Every row comes from one small tree of marks. The marks that hang from a mark follow it in brackets, in the order of their numbers. Every link used is in the known rows. Which tree was each row made from?
Known rows:
Q651{Q419}: [-4.78 -2.46 -0.77  1.45  3.02 -0.19  0.58  3.15  1.44  1.03 -0.98 -2.25
 -2.41  1.26 -1.49  0.45 -1.41  1.40  2.68 -0.69 -1.13  2.44]
Q85{Q548}: [-4.45  0.02 -1.35  2.12  2.39 -0.22  1.50  3.14  0.13 -0.24 -0.57 -2.02
 -3.86  0.55  0.39  1.48  0.32  0.10  1.96 -0.35 -0.82  2.67]
Q534{Q574{Q85 Q419{Q411{Q536} Q651}}}: [ 0.11 -0.25 -0.27  1.07  2.35 -0.19  1.26  1.91  0.99  1.74 -0.54 -0.84
 -1.26 -0.08 -0.93  3.67 -0.52  2.08  2.28  2.29 -6.65  3.43]
Q5{Q574{Q85{Q548} Q419{Q651}}}: [-2.56 -1.11  0.80  5.15  2.15  0.75  1.61  2.69  0.20 -0.43 -0.09  0.54
 -2.06  1.54 -0.73  2.22  0.06  0.60  1.15  3.02 -4.60  3.95]
Q574{Q85 Q419{Q651{Q536}}}: [-3.74 -3.34 -0.29  4.14  2.62  0.01  0.84  2.07  0.78 -0.33 -0.98 -0.73
 -1.29  0.48 -2.15  1.64 -0.85  1.08  2.05 -0.56 -6.54  4.53]
Q419{Q411{Q536{Q651}}}: [-2.09  3.37 -2.49 -0.04  3.41 -0.63  1.24  3.12  1.01  1.69 -0.28 -2.58
 -2.45 -0.38  0.84  1.96 -1.05  2.65  2.42 -0.88 -2.36  1.66]
Q5{Q536{Q411} Q574}: [-4.12 -0.73 -0.49  2.28  2.97  0.08  1.89  4.65  1.35  0.57 -0.65 -0.64
 -2.05 -0.45 -0.72  1.62 -3.21  2.67  2.04  2.92 -0.96  1.21]
Q419{Q411 Q651{Q536}}: [-1.35  1.14 -1.54  0.22  2.76  0.19  1.27  3.03  0.59  1.11 -0.67 -1.85
 -4.24  0.75 -0.58  1.64 -0.80  0.99  3.14 -1.24 -3.83  3.29]
Q419{Q411 Q651}: [ 1.04  2.30 -0.94  0.28  2.75 -0.04  0.84  2.67  1.08  1.07 -0.25 -0.99
 -4.90  0.95  0.19  1.77 -0.73  1.76  3.25  0.17 -3.92  2.75]
Q5{Q536{Q411 Q651} Q574{Q85 Q419}}: [-3.96 -0.82 -0.12  5.49  3.18 -1.15  1.23  3.80  1.91  0.00 -0.24  0.26
  0.83 -0.99 -1.86  1.67 -3.40  4.00  1.15  2.09 -3.01  2.03]
Q419{Q411{Q536}}: [-2.93  0.55 -1.82 -0.64  2.81 -0.19  1.43  2.69  0.74  1.44 -0.39 -2.29
 -2.84  0.23  0.40  2.64 -0.74  1.36  2.62 -0.43 -3.51  2.02]
Q5{Q536 Q574{Q85{Q548} Q419{Q411 Q651}}}: [-1.46 -1.40  0.98  4.42  1.73  0.86  2.09  3.17 -0.56  0.38  0.51  1.05
 -1.89  0.76 -0.73  3.45 -1.02  1.72  1.58  3.36 -4.92  2.26]
Q651{Q419{Q411} Q536}: [-5.17 -2.42 -1.34  0.17  2.94 -0.27  0.93  3.32  0.99  1.67 -0.79 -2.99
 -2.01  1.28 -2.24  1.00 -1.59  0.46  2.94 -2.83 -1.91  2.85]
Q574{Q85{Q548} Q419{Q651}}: [-2.63 -1.56  0.16  4.52  1.85 -0.31  1.18  1.87 -0.04 -0.73 -0.30 -0.11
 -2.53  1.02 -0.56  2.12  0.80  1.29  1.79  1.33 -4.90  4.14]
Q574{Q85 Q419{Q411 Q651{Q536}}}: [-1.75 -2.10 -0.30  2.81  2.39 -0.52  0.83  1.82  0.89  0.31 -0.36 -0.61
 -1.70  0.84 -2.18  2.32 -0.75  0.87  2.41 -1.51 -7.29  4.31]
Q411{Q419{Q651}}: [-2.43  2.99 -0.58  1.55  2.70  1.73  0.67  2.79  1.30  0.92 -0.84 -1.53
 -3.33  1.49  0.52  1.29 -0.34  2.22  2.96  0.17 -4.02  2.08]
Q534{Q574{Q419{Q651{Q536}}}}: [-2.45 -1.06 -0.59  2.84  2.92  0.03  1.04  3.41  0.71  1.12 -1.36 -1.79
 -2.51  0.23 -2.25  1.84 -0.55  1.28  2.22 -0.13 -3.47  3.98]
Q419{Q651{Q536}}: [-3.26 -0.24 -1.47  1.54  2.88  0.58  1.41  3.29  0.57  0.61 -1.19 -1.91
 -3.78  0.43 -0.58  0.93 -0.85  1.04  2.77 -0.55 -3.22  3.50]

Write each row's tree:
[ 0.06 -0.42  0.63  3.67  2.75  0.78  1.38  3.67  0.09  1.45  0.21  0.69
 -2.63  1.20 -1.06  2.89 -2.12  2.81  2.31  2.68 -4.46  1.40] : Q5{Q536 Q574{Q419{Q411 Q651}}}
[-4.93  1.96 -1.09  1.64  2.74  2.01  1.19  3.26  0.86  0.95 -1.29 -2.24
 -2.66  1.11 -0.25  1.11 -0.56  1.29  2.88 -1.28 -4.03  2.55] : Q411{Q419{Q651{Q536}}}
[-3.72 -3.22  0.42  4.65  2.94  1.07  1.31  2.76  1.04  0.01 -0.74  0.02
 -0.82  0.88 -2.35  1.70 -1.54  0.42  1.44  0.83 -6.17  4.39] : Q5{Q574{Q85 Q419{Q651{Q536}}}}
[-5.11 -0.76 -0.65  3.36  3.55  0.88  1.24  4.91  1.14  1.92 -0.64 -1.39
 -0.79  0.01 -1.30  0.52 -3.37  3.32  2.05  1.54  0.81  0.49] : Q5{Q536{Q651{Q419}} Q574}
[-5.98 -0.53  0.21  2.87  2.52  1.39  1.69  3.77  2.24  0.33 -0.64 -0.36
  0.66 -0.24 -0.81  2.10 -3.24  2.58  1.80  1.93 -3.76  0.88] : Q5{Q536{Q411{Q419}} Q574{Q85}}
[-2.25 -3.55  1.03  5.48  2.57  1.28  1.42  3.11  0.76  0.15 -0.39  1.14
 -0.75  0.20 -1.63  2.52 -2.30  2.66  1.69  3.44 -5.71  2.31] : Q5{Q536 Q574{Q85 Q419{Q651}}}
[-3.86 -1.78 -0.44  3.57  2.45 -1.21  1.13  2.29  1.35 -0.39 -1.08 -0.73
 -1.32  0.24 -2.26  1.47 -1.11  2.00  2.16  0.26 -5.87  4.89] : Q574{Q85 Q419{Q651{Q536{Q411}}}}
[-1.70 -1.46 -0.09  2.50  1.95 -1.19  0.96  2.38  0.83  0.28 -0.02 -1.20
 -1.48  0.17 -1.59  3.36  0.10  0.14  1.35 -0.59 -3.65  3.36] : Q534{Q574{Q85{Q548} Q419{Q411}}}
[-4.07  3.32 -1.16  0.65  2.61  2.33  1.49  2.74  0.62  1.64 -1.12 -2.17
 -2.40  1.14  1.26  2.01  0.01  2.71  2.87  1.52 -4.55  1.72] : Q411{Q419{Q651} Q536}
[-4.88 -2.55  0.34  5.10  2.19  1.06  2.07  3.07 -0.13 -0.34 -0.52 -0.27
 -1.34  1.30 -1.55  1.95 -0.10 -0.21  1.07  1.48 -4.61  4.54] : Q5{Q574{Q85{Q548} Q419{Q651{Q536}}}}
[-5.33  2.55 -0.52  3.30  3.06  1.00  1.48  4.19  2.53  0.64 -0.51 -0.67
  0.96 -0.86 -0.33  1.45 -3.46  3.89  1.70  1.50 -2.56  0.60] : Q5{Q536{Q411{Q419} Q651} Q574{Q85}}
[-2.70  1.64 -1.32  2.08  2.47 -1.23  1.60  2.71  0.48  1.31 -0.06 -2.06
 -0.19 -0.77 -0.36  3.46  0.20  1.93  1.12  0.20 -2.93  2.86] : Q534{Q574{Q85{Q548} Q419{Q411{Q536{Q651}}}}}
[-4.52 -0.49 -0.36  2.80  2.46  0.47  1.87  4.28  0.55  1.53  0.30 -0.98
 -0.21  0.08 -0.88  1.72 -2.42  2.29  1.73  1.41 -0.37  1.23] : Q5{Q536{Q651{Q419{Q411}}} Q574{Q85{Q548}}}
[-5.11  0.48 -1.48  2.00  3.16 -1.27  1.13  4.38  1.42  1.47 -0.91 -2.10
 -1.41 -0.68 -1.18  0.19 -2.93  4.89  2.74  1.15  1.08  1.05] : Q5{Q536{Q411 Q651{Q419}}}
[-2.79 -0.95  0.31  3.92  2.08  0.70  1.98  2.92 -0.21  0.25  0.17 -0.17
 -1.86  1.66 -1.51  2.66 -0.15 -0.34  1.42  0.68 -5.33  4.39] : Q5{Q574{Q85{Q548} Q419{Q411 Q651{Q536}}}}
[-1.55  1.01 -1.23  1.71  3.09 -1.15  0.82  2.33  1.67  1.73 -0.35 -1.77
  0.32 -1.02 -1.16  3.17 -1.04  2.54  1.54 -0.40 -4.46  2.66] : Q534{Q574{Q85 Q419{Q411{Q536{Q651}}}}}
[-3.91 -0.81 -0.69  4.04  3.31  0.79  1.37  3.87  1.81  0.32 -0.49 -0.30
 -0.10 -1.35 -0.70  1.50 -3.38  2.71  1.43  1.50 -2.23  1.11] : Q5{Q536{Q651} Q574{Q85}}
[-2.92 -1.29 -0.37  3.16  1.75 -0.30  1.57  2.15 -0.48 -0.09 -0.12 -0.97
 -2.29  1.03 -1.38  2.67  0.55  0.25  1.99 -1.00 -5.71  4.41] : Q574{Q85{Q548} Q419{Q411 Q651{Q536}}}
